Each row was made from one walk, in order. Every step used is in the known rows, and no mark comes twice. Write each row's walk.
Known rows:
Z > T > M: [-0.89  2.71 -1.06  2.75  1.08 -0.40  0.59 -0.96  0.31 -0.05  0.23 -1.18
 -0.32 -1.19  2.62 -1.04 -0.66  1.10  0.19  0.41 -1.89  1.24 -0.66  1.44
  1.58 -2.03 -0.66]
W > V: [ 0.30 -0.65  0.68  0.18  0.11  0.80  0.89  0.76  0.67  0.54 -1.00  0.56
  0.04 -2.59 -2.87  0.62 -1.46 -2.72 -1.00 -1.90  0.76 -1.55 -0.35  2.01
  1.47 -1.51  0.50]
H > Z > V > Q > T: [ 2.55  1.54 -1.10  3.25  0.70 -0.34 -1.92 -2.19  0.26 -0.40  0.98  1.05
 -1.96 -1.88  3.23 -1.58 -1.98  4.08  0.42  0.67  0.61  0.25  1.14 -1.78
  0.97 -0.91 -0.65]
V > F: [-1.58  1.31 -0.05 -0.23  1.30 -0.15 -1.22 -1.67  0.09 -2.07 -0.46 -0.40
  0.21  0.90  0.83 -2.02  0.57  0.91 -2.17  1.19  1.64 -0.83 -0.96 -1.67
  0.99 -1.17  1.17]
T > Q: [-0.11 -0.26  0.63  0.46 -1.17  0.52  1.31  0.84 -1.40 -0.92  0.99 -1.52
 -2.88 -2.41 -0.41 -0.41 -1.23  0.83  0.79 -1.64  0.72 -0.23  1.45  0.63
  1.20 -1.08 -0.26]
V > Q: [ 0.10 -0.52  0.04  0.73  0.83  0.71 -1.46 -2.10 -1.06 -1.28  0.17 -1.51
 -0.78 -1.07 -0.06 -1.17  0.32  1.33  0.81  1.07  1.88 -0.46 -0.76 -0.70
  2.49 -1.05  0.09]
T > Q > H > Z > V: [ 2.58  0.96 -0.46  1.66  0.95  0.04  0.27 -0.83 -1.41 -0.76 -1.05  0.19
 -4.00 -3.15  1.47 -1.21 -0.98  3.11  0.33 -5.01  0.12  0.77  2.17 -0.24
  0.45 -1.21 -0.60]
M > T > Q > H > Z: [ 1.03 -0.67 -0.51  0.47  1.53  0.54 -0.40 -2.22 -0.31  0.14 -1.79 -1.97
 -2.04 -1.18 -0.20 -0.97  0.43  3.09  2.55 -3.88  2.09  1.34  2.66 -1.14
  3.68 -1.63 -0.48]
Q > T > Z > V: [-0.06  0.60 -0.23  0.84  0.07 -0.77  1.26 -4.35  3.91 -1.43  0.43  0.74
 -3.24  0.57  0.86 -0.92 -2.12  1.00  1.55 -1.33  0.42  1.61  2.04  0.13
  0.37 -1.65 -1.17]
W > V > Q > H > Z > T: [ 2.05  0.08 -0.70  2.86  2.78  0.41 -1.35 -2.91  0.27 -0.80 -2.42  0.08
 -1.18 -3.50 -1.22 -1.23 -0.19 -0.15 -0.36 -2.43  1.61 -0.64 -0.64  0.80
  3.89 -2.77  0.01]
T > Z > V: [ 1.11  0.96 -0.31 -1.04 -2.26 -0.20  1.83 -2.01  1.54 -1.07 -1.35  1.87
 -4.16 -0.44  2.39 -1.13 -2.03  1.87  0.77 -2.45 -1.06  0.34  0.61  1.45
 -0.75 -0.27  0.21]
W > V > Q > H > Z: [ 1.95 -1.12  0.02  1.44  2.23  1.31 -0.89 -1.91 -0.04 -0.70 -2.23 -0.06
 -1.47 -3.63 -2.60 -0.91 -0.34 -0.46 -0.49 -3.26  1.95 -1.13 -0.01  0.75
  3.41 -2.48  0.57]
Q > H: [ 0.93 -0.06 -0.54 -0.10  3.34 -0.19 -0.47 -2.58  0.47 -0.26 -2.76  0.14
 -0.15  0.43 -0.64 -0.43  1.80  0.32 -0.31 -3.81  0.04  1.49  0.29 -0.65
 -0.28 -0.34 -0.24]
T > Q > V: [ 0.36  0.84  1.93  0.56 -0.13  0.48  1.97 -1.60 -0.68 -0.14 -0.89 -1.06
 -3.36 -2.16 -1.81  0.09 -1.52  1.12  0.10 -4.34  0.56  0.73  1.17  0.70
  0.85 -1.71 -0.93]
V > Q > H > Z > T: [ 2.17  0.74 -1.75  2.93  3.20 -0.22 -2.83 -4.64 -0.78 -1.50 -1.88 -0.43
 -1.57 -1.19  1.70 -2.34  1.36  3.17  0.76 -0.93  1.13  1.05 -0.03 -1.47
  2.72 -1.45 -0.37]
V > Z > T: [ 0.44  0.22 -2.75  2.16  0.29 -0.51 -0.49  0.51 -0.49 -1.32  1.22  0.52
  0.83 -0.62  3.75 -2.80  1.11  2.23  0.04  2.83 -0.50  0.54 -1.53 -0.04
  0.22 -0.46  0.36]
M > T > Z > H > Q > V > W: [ 0.20  0.29 -1.12 -0.90  1.01  0.86  1.36 -7.02  0.97 -0.49 -3.33 -0.93
 -3.21 -0.59  0.42 -1.81 -1.76  3.35  1.71 -3.90  1.84  1.11  1.48 -1.29
  4.20 -1.62 -0.56]
W > V > Z > T: [ 0.67 -0.50 -1.33  1.98  0.29  0.38  0.60  1.35  0.42 -0.66  0.03  1.01
  0.63 -3.16  0.13 -1.71 -0.36 -0.97 -0.98  0.28  0.35 -1.20 -1.53  1.93
  1.58 -2.07  0.84]
Z > H > Q > T: [ 1.57  2.05 -1.89  1.93  2.89 -0.77 -0.45 -3.55  0.08 -0.54  0.09 -0.03
 -0.46 -3.65  1.69 -1.56 -3.61  1.61  0.35 -1.71  0.88  0.33  1.80 -2.72
  1.93 -0.47 -1.11]
V > Q > T > L: [-1.11 -1.05 -0.51  0.99  1.33  0.70 -0.18 -4.73  0.97 -2.80  1.99 -2.40
 -1.99 -0.92  0.51 -1.36 -0.63  1.59  2.75  1.13  3.00  0.98  0.75 -0.45
  4.04 -3.58 -0.66]
H > Q: [ 0.56  0.44 -0.34  1.58  0.42 -0.45 -1.29 -1.34 -1.37  0.01 -0.30 -0.45
 -1.42 -3.39 -0.61 -0.89 -1.31  1.43  0.23 -0.44  1.42 -1.39  1.74 -0.77
  2.18 -0.90 -0.25]
W > V > Q > T: [-0.26 -1.27  0.68  1.92  1.89  1.10 -0.24 -2.54  1.52 -0.80  0.05 -0.97
 -0.49 -3.04 -3.52 -0.24 -1.46 -1.99  0.08 -0.79  3.12 -1.02 -0.12  0.65
  4.07 -3.27 -0.38]
M > T: [-0.54 -0.31 -0.21 -0.55  0.91  0.46 -0.63 -1.72  0.82  0.97 -1.21 -1.23
  1.08  0.99 -0.21  0.00  0.77  1.12  2.01 -0.31  1.73  0.76  0.36 -1.12
  2.75 -0.53 -0.39]

Which walk is each row?
[-0.63 -0.32 -1.06 -1.04 -0.67  0.64  1.08 -4.77  1.46 -0.30 -2.09 -0.44
 -2.66  1.32  1.68 -1.10 -0.41  2.66  1.95 -1.55  1.67  0.94  0.31 -0.17
  2.50 -1.41 -0.35]	M > T > Z > V > W
[ 2.59  1.46 -2.10  2.77  3.12 -1.10 -1.58 -3.07  0.40 -0.40 -2.63  1.23
 -0.90 -0.04  2.14 -1.37  1.24  2.49  0.14 -2.51 -0.88  1.79  0.85 -1.02
  0.37 -0.47 -0.58]	Q > H > Z > T
[ 2.19  0.82 -1.94  1.83  2.85 -0.08 -1.24 -3.36 -0.73 -0.37 -2.50  1.40
 -1.65 -0.15  2.34 -1.30  0.70  3.09 -1.28 -3.32 -0.14  1.37  0.30 -1.51
 -0.73 -0.73 -0.45]	Q > H > Z > V > W
[-0.27  0.39 -0.33  2.98  2.02 -0.86 -1.51 -3.64  0.94 -0.52  0.90 -1.05
 -1.25 -2.68 -1.30 -0.87 -1.83  1.09  0.85 -0.02  2.44 -0.40  2.90 -1.80
  2.85 -1.96 -1.41]	H > Q > T
[-0.32  1.56 -1.21  1.46  0.67  0.23 -0.11 -2.67 -1.04 -0.11 -0.47  0.97
 -0.82  0.01  2.61 -0.33 -0.85  1.67 -1.77  0.00  0.57  0.18 -2.11 -0.62
 -1.04 -0.98 -0.74]	Z > V > W
[ 1.51  1.16 -1.72  2.38 -0.43  0.14 -0.85 -0.91 -1.23  0.01  0.26  1.67
 -1.95 -0.73  3.70 -1.07 -1.37  3.62 -1.19  0.61 -0.20 -0.23  0.16 -1.09
 -0.57 -0.42 -0.26]	H > Z > V > W
[ 1.19  1.88 -2.34  1.09  2.10 -0.30  0.56 -4.00 -0.03 -1.58  0.65 -0.37
 -1.28 -4.01  2.85 -1.60 -4.00  2.16  1.32 -1.80  0.92  0.73  2.09 -1.88
  2.67 -1.63 -0.83]	Z > H > Q > T > L
[ 1.43  2.28 -0.39  1.37  0.85  0.09 -1.45 -2.01 -0.84 -0.27 -0.39  0.64
 -0.92 -1.88  2.62 -0.94 -1.34  2.37 -0.30 -0.29  0.92  0.00 -1.92 -0.72
  0.12 -0.70 -0.41]	Z > V > Q
[ 1.68  0.74 -0.63  0.88  1.54  0.27 -0.37 -2.51 -0.29  0.38 -2.27 -0.94
 -2.11 -1.60  1.25 -1.00 -0.46  3.66  2.05 -4.49  1.75  1.38  1.98 -1.25
  2.81 -1.42 -0.83]	M > T > Q > H > Z > V
[ 1.16  0.59 -0.22  1.67  1.16 -0.06 -0.61 -2.24 -0.78 -0.01 -1.11  0.15
 -1.77 -3.62 -0.84 -2.08 -0.94  2.93 -0.62 -2.04  1.17 -0.42  1.02 -1.00
  1.71 -1.60 -0.03]	H > Q > V > Z
[ 2.44 -0.13 -1.26  0.99  2.47 -0.26 -1.23 -1.76  0.21 -0.33 -2.21  0.92
 -1.25 -0.12  0.54 -0.96  1.11  2.15 -0.11 -3.32 -0.45  1.16  1.77 -1.05
  0.03  0.04  0.02]	Q > H > Z
[ 0.94 -0.74 -1.26  2.14  1.34  0.55  0.97  0.42 -0.17 -1.29 -0.87  0.23
 -0.91 -4.13 -0.42 -2.05 -0.26 -0.67 -0.57 -2.49  0.82 -0.52 -0.74  2.05
  2.13 -2.88  0.44]	W > V > Z > T > Q > H
[ 1.84 -0.52 -1.81  0.65  0.75  1.01  0.99  1.66 -0.97 -0.60 -0.23  0.86
 -0.05 -6.11  0.02 -2.42 -2.49 -0.06 -1.33 -1.93  0.66 -2.07 -0.31  0.41
  2.16 -1.39  1.19]	W > V > Z > H > Q
[ 0.56  1.10 -0.45  2.27  0.45 -1.11 -0.26 -5.09  1.82 -1.11  0.01  0.17
 -3.93 -2.88  0.17 -1.59 -3.10  2.16  1.62 -1.50  1.86 -0.11  3.30 -0.75
  2.53 -2.19 -1.33]	H > Q > T > Z > V
[ 0.88  2.29 -1.82  1.95  2.78 -0.13  0.57 -2.78 -0.10 -0.54  0.65 -1.24
 -1.00 -4.53  1.79 -1.80 -4.04  2.23  0.25 -2.34 -0.07  0.57  2.24 -2.02
  2.48 -1.47 -0.90]	Z > H > Q > T > M
[ 0.74 -0.07 -1.21  1.18  1.91  0.81 -0.21 -3.84 -1.04 -0.03 -1.99 -1.60
 -2.60 -0.88  1.14 -1.23  0.11  3.97  1.51 -3.63  2.48  1.30  1.46 -1.64
  3.18 -2.22 -0.94]	M > T > Q > H > Z > V > W
[ 0.46 -0.24  0.81  0.55 -0.50  0.87  2.10 -0.13 -1.17 -1.01  0.21 -0.99
 -3.23 -2.70 -0.56 -1.60 -0.77  2.29 -0.14 -3.34  0.47  0.62  0.96  0.53
  0.67 -1.83 -0.12]	T > Q > V > Z
[ 2.10  1.50 -0.76 -0.94 -0.30  0.11  2.39 -4.63  0.89 -1.30 -2.63  0.99
 -4.77 -2.88  1.18 -2.11 -3.46  2.49  0.76 -4.80 -0.72  0.48  2.13  0.09
  1.57 -0.33  0.06]	T > Z > H > Q > V
[ 1.21  1.96 -0.94  2.97  1.53 -0.78 -0.96 -3.44 -0.54 -0.14 -1.29  0.48
 -1.45 -3.46  0.52 -2.27 -1.00  3.14 -0.47 -1.37  0.80 -0.03  0.45 -0.81
  2.10 -1.84 -0.64]	H > Q > V > Z > T
[-0.07 -0.50  0.50 -0.13  0.56  1.06  0.98 -1.76  0.04  0.18 -1.21 -2.09
 -1.54 -1.19 -0.74 -1.34  0.15  2.91  1.91 -3.03  2.19  1.22  1.04 -0.61
  3.33 -2.05 -0.58]	M > T > Q > V > Z
[ 0.33  0.09 -0.99  0.17  0.82 -0.32  2.05 -4.63  3.47 -1.96  0.31 -0.02
 -2.64  0.15  1.00 -1.48 -2.46  0.74  1.93 -1.66  0.12  1.84  2.44 -0.58
  1.20 -1.01 -0.99]	Q > T > Z > H
[ 0.50  0.35 -0.45 -1.03 -0.52  0.57  0.13 -4.49  1.50 -0.43 -2.17 -0.68
 -2.74  0.10  1.67 -1.58 -0.66  3.17  2.88 -1.75  1.94  0.75  0.47 -0.12
  3.46 -1.32 -0.12]	M > T > Z > V > Q
[-0.18  1.81 -0.45  2.03  1.12 -1.16 -0.84 -5.83  1.94 -2.30 -0.20 -0.07
 -3.81 -2.38  0.59 -2.48 -2.76  2.83  0.34 -0.84  2.54 -0.45  2.83 -1.46
  3.01 -2.67 -0.54]	H > Q > T > Z > V > F
[ 0.45 -1.10  0.85  0.75  0.66  1.40 -0.10 -0.82 -0.11 -0.43 -0.77 -0.63
 -0.55 -3.53 -3.03 -0.43 -1.03 -1.70 -0.45 -1.13  2.18 -1.84 -1.01  1.42
  3.52 -2.37  0.51]	W > V > Q
[-0.37  0.46 -2.49  2.05  0.29  0.29  0.66  1.63 -0.50 -1.29  1.85 -0.80
 -0.12 -1.71  3.87 -3.23  0.36  2.85 -0.03  2.04 -1.52  0.89 -0.94  0.85
  0.83 -1.69  0.71]	V > Z > T > M
[ 1.02 -0.96 -2.15  0.73  0.82  0.95  1.75 -0.32  0.45 -1.98  1.04  0.26
 -0.85 -6.05  0.62 -2.44 -3.32  0.12  0.23 -1.80  1.32 -1.10  0.84  0.88
  3.28 -3.19  0.88]	W > V > Z > H > Q > T > L
[ 1.81  1.65 -1.95  2.72  3.07 -0.52 -0.78 -2.28  0.29 -0.37 -2.06  0.09
 -1.56 -1.00  2.29 -1.64  0.69  2.95 -0.01 -3.05 -1.58  2.04  1.30 -0.17
  1.11 -1.44 -0.51]	Q > H > Z > T > M
[ 1.82  1.76 -0.96  3.09  0.59  0.21 -1.00 -1.26  0.21 -0.33  1.42 -0.03
 -2.57 -2.76  3.34 -1.77 -2.59  4.69  0.36 -0.10 -0.13  0.55  1.53 -0.99
  1.48 -1.89 -0.53]	H > Z > V > Q > T > M
[ 0.78  1.62 -1.20  2.11  0.88 -0.51  0.04 -3.85 -0.66 -1.10 -0.74  0.09
 -2.34 -3.89  1.54 -2.26 -1.39  3.58  0.53 -1.58  0.84  0.26  0.77  0.08
  2.72 -2.96 -0.30]	H > Q > V > Z > T > L
[ 0.81 -0.77 -0.16  0.83  1.33  1.15  1.16 -3.68  1.96 -1.79 -0.62 -0.45
 -2.40 -3.55 -2.10 -1.37 -2.81 -1.22  0.67 -2.43  2.28 -0.66  0.42  0.95
  4.21 -2.95 -0.13]	W > V > Q > T > Z > H
